Each row comes from the steps of one walk. Every step used is in the known rows, and no mark comes twice. Write the walk behind each row, first mark first.
Known rows:
H/J/G/X/S: [-14   2   6  -7   6  -8  28  13  -6  -6  -6   0   2  -3  -3  -2   8  -3
 -12   3  13  15  -1  28]
K/J: [  1   9  -9   0  -4  11  19  12  -2  25  15 -11   2   8  43   3 -20  -9
  12  -6 -20  -8  -5  14]
G/X/S: [-13   2   4  16  17 -10  17  -3  -2   6 -13 -26 -13  -5 -16  -3   7 -17
  -8 -16   7  10   4 -11]
A/U/W/J/G: [ -3  -4 -16   3 -25  -6   9 -20  -2   8   6  22  18  14  17   4 -20   3
  19  21   8 -14  49  -6]
A/U/G/P/S: [  1  12 -21   0 -12  -9 -16 -23  -5   8 -16  32  -2  11  11  -6 -11   0
   6  17   1 -10 -28  -8]
P/S: [ -9  -1  -4   3  -5  -1   7  -8  -8  -8  14 -26 -31  12  -5  -1 -10  -4
   4  -7  -8  -5   0   3]
G/P/S: [  0   6   1   6   0  -5 -33 -12  -2  -4  -8 -17 -22  -2  -6   5  -6  -4
  -2 -12  -4  -1  -5 -10]
P/S/Q: [ -6  -2  -9  -1   4  -8   3  -3  -5  -8  17 -23 -30  15 -24  -3 -10  20
  -2 -10  -2   0  -6  12]
X/S/Q: [-21  -4  -6   2  -3 -21   6   2  -3  -4  14 -20   3  10 -36   1   2   0
 -13  -6   5   3  -4  10]
A/U/W/J/G/X: [  0   1 -13   8 -12  -6  12 -21   1  13  -7  19  10   7  14   0 -16   4
  16  14  12  -6  51 -11]
H/J/G/P: [ -6   5   4 -14  -5  -4  -4  13  -9 -11   0   9  13  -3  13   5   5   3
  -5   7   7   4  -9  27]
H/J: [ -2   1  -8  -7  -9   3  17  14 -15  -8  21  -7  10   2  18   3   7  -7
   2  -2  -1  -6 -26  54]
Q/G/U/A: [ 27   8  14 -14 -13  32 -16   9   0 -10   0  32  29   1  17  -2   9   4
   3   7 -15 -12  14 -29]
S/U: [  1   4 -11  -3  -2 -11   9  -4  -9  -3  22   3   7 -24  25  -2  24  -7
   8  19  -9  -6 -13  17]
G/P/S/U/A: [  8   7  -7  -1   0   6 -47 -19  -1  -4  -4 -12 -17 -19  -1  -6  17  -2
  -1   1  -5   0  -3  -8]
A/U/G: [ -3  10 -22  -4 -17  -7  10 -13 -13   8  -1  34  13  16  25  -9 -11  -4
  13  24   1 -17 -30  -1]
G/P/S/Q: [  2   4  -2   3   6  -8 -37 -10   1  -6  -5 -15 -22   0 -24   3  -6  14
  -8 -14   0   3  -9  -2]
K/J/G/X/S: [-12   9   4   1  12   0  29  12   8  27 -10  -3  -8   4  23  -2 -18  -6
  -1  -4  -7  11  21 -12]
Q/G: [ 22  -1  12  -5  -4  11   0  13  -3  -7   3  -5  19   8  22   4  -3  -2
   4   6 -15  -7   6 -14]
K/J/G: [ -8  10   0  -9  -4   5  23  16  -2  21   8   3   2  11  43   3 -24  -2
  10   5 -16  -2  14  -4]
U/G: [ -9   1   2 -10  -6  13  15  15 -14  -4   7   6   3  14  22  -9  -4 -16
  11   1  -4 -12 -56   8]
W/J/G/X: [ -7 -21  12  12  12  10  28  14   9   6 -22 -13 -12   5  -1  14 -24  -4
   9 -20  23  -2   9 -19]
H/J/G/P/S/Q: [ -6   3   0 -15   0  -9  -9   9  -3 -12   2   7  -3   0 -10   3   1  22
 -12   2   9  10  -9  35]
S/Q/G: [18 -2  5 -8  4  1 -4 18 -3 -7  8 -4 16 11 -6  1 -4 27 -2  0 -6 -2 -4  2]
W/J: [ -1 -24   0  16  -5  14  20  11   3   4   3 -22  -3  10   3  19 -23 -14
  15 -24  11 -15 -13   7]
P/S/Q/G: [ 14  -3   0  -2   5  -1  -3   2   3  -8  10 -16 -20  15 -19   0 -10  25
  -5  -4  -9   2   1   3]
X/S/Q/G: [ -1  -5   1   1  -2 -13   1   7   4  -4   7 -14  14  10 -30   4   2   5
 -15  -1  -1   5   5   1]

Which walk is each row?
[ 33   6   9  -1  -3   8 -39 -11  10  -7  -1   3   8 -15  12   1  14   4
  -3  13 -21   4  25 -10] -> Q/G/P/S/U/W
[ -9   3  -2  14  20 -16  19  -8   2   7  -9 -12  -9 -25  -9  -7  24 -16
 -10  -2   5  14   0  -2] -> G/X/S/U
[ -7   3  -3   8  16   1   4  -8   0   4 -11 -21  -9 -22 -10 -14  27 -14
  -6  -2   5  11   7  -9] -> G/X/S/U/A
[-11   3   9 -11   5 -15 -22  -2  -2 -11 -11   1 -16   6 -14   3 -12  20
  -7   3   6   7  15 -23] -> J/G/P/S/Q
[ 23   0   8  -7   8   0 -31  13   4  -5  -4  -1  17   2 -11   6  -1  28
  -8  -3  -4   1  -6  -6] -> S/Q/G/P
[ -1   2   2  -5   4   7 -23   3  -1  -3  -9   5 -17   9 -10  -7  -6   6
  -2 -10   0   0 -57   8] -> U/G/P/S/Q
[ 28   2  14   3   1   9 -35  -2   8  -6 -14  -8   1   1   5   6  -4   2
  -5  -3 -14   1   9 -23] -> Q/G/P/S
[-13  -1   7   4  14   7  20   9  -4   7 -15  -1  -8   5  -3 -13   4 -21
  -4 -11   7   5 -47  -1] -> U/G/X/S
[ -6 -22   9  11  -1   7  -3   3  12   0 -20  -8 -19   7 -11  21 -29  -2
   4 -19  18  -3   9 -20] -> W/J/G/P/S
[ 21   0  10  -2  21   2   1  16   3   0  -6  -7   7   1 -10  -3  -1  29
  -5  -7   0   6  -3  -4] -> S/Q/G/X
[ -6   8 -21   3   3 -16  15 -14  -2  15 -17  28   6  10  -8 -13  -4   8
  -1  13  13   0 -28  -2] -> A/U/G/X/S/Q
[ -5  -7  -2  22  14  -4  20  -9  11  11  -6 -15  -7 -23 -13  -1  18 -18
  -3  -9   8  12  18   8] -> G/X/S/U/W/J
[ -1 -15   4   8 -16  18   7   2  -2   0  22 -20   8   9  11   8 -11 -14
  20 -12   1 -12  30  18] -> U/W/J
[ 17   0  17   9  14   5   9   8   8   2 -19 -14   8  -3  -3  -1   4  -8
  -9  -6  -5  10  15 -25] -> Q/G/X/S
[  2  -8 -12   8  -7   4   6 -19   5  -1  25 -13 -22 -10   0  -1  10  -4
  10   5  -9  -2  19  24] -> P/S/U/W/J
[  1   2   5   2 -20  15  10  -2   3   0  20  40  17  -3   5  11  -2  -7
  11  -9  -3 -12  23  11] -> G/U/W/J
[  2   5  -6  -2  15   1  20   2  -4   4   1  18  -1 -25  26 -14  27  -9
   6  15  -2   2 -50  17] -> S/U/G/X
[ 16   3   2  -9  -2  17 -17  -1   4 -10   8   7 -13  11 -25  -6  -2  30
  -5  -3  -9  -1   7  -8] -> P/S/Q/G/U/A
[-13   2  -8   1  -2 -15  -6  -8   2   1   1  11   9 -18  -6  -3  26 -23
 -10  13  -2   4 -36  10] -> X/S/U/G/P
[  3  -3   4   2   2 -13 -22   3   9  -3  -5 -10  15   3 -34   6   4   7
 -20  -5  -1   9   3  -5] -> X/S/Q/G/P
[-12 -22   5  15  13  -1  31   4  16   8 -18  -4 -10 -10 -10  13  -6  -9
   0  -9  23   7  11 -12] -> W/J/G/X/S/U
[  6  -9 -10   5  -9   5   8  -7   1   3  28   0  11 -21  21   3  19 -10
  15  11  -5  -6  16  30] -> S/U/W/J
[ -2  13   1 -15 -17  26 -11   2 -13  -9  10  32  13   0  10  -6  11  -3
   6  -1  -5 -16   4 -15] -> G/U/A
[  0   0   3  -2  -3 -12   2   5  10  -4   6  16  21   4 -35   5   7  10
 -20   0  -2   6   5  -1] -> X/S/Q/G/U
[ -7   4   6 -16  -2  -1 -33 -10  -3 -11 -12   3 -14  -9   3  -7   8   6
  -2  16   1   4  21 -30] -> J/G/P/S/U/A
[  3   1   4  -7  -7   3 -12   5   7  -5   4  11  20   6 -35  -1  10  11
 -16  -1  -1   2  11  -9] -> X/S/Q/G/U/A
[ -8 -15  11  -1 -16  13  11   4  -1  -2  17  -9   8  12  13   8 -16  -7
  18  -3   3  -7  45   5] -> U/W/J/G
[-12   0   2  12  23 -15  15   2   1   6 -12 -24 -12  -4 -32  -5   5   1
 -14 -19  12  14   0  -2] -> G/X/S/Q
[  3  -6  -2  -1  -6   0 -10  -9   6  -1  11  13  14 -25  21   5  17  -4
  10  16  -1  -1  26  11] -> S/U/W/J/G/P
[-18   5  10  -4   9 -17  18  -6  -2  -2  -4   4  -1 -14   0 -10  16  -4
  -6  15   5  16  44 -17] -> J/G/X/S/U/W
[  2  13 -19  -2 -13  -9 -15 -16  -9   8 -14  38  15   7  21  -5  -9  -3
   9  20   3 -14 -31  -9] -> A/U/G/P
[ -2   4   4  -4   0  11 -20   0  -4  -4 -11   5 -16   8   4  -6  -6  -9
   1  -8  -3  -4 -53   1] -> U/G/P/S
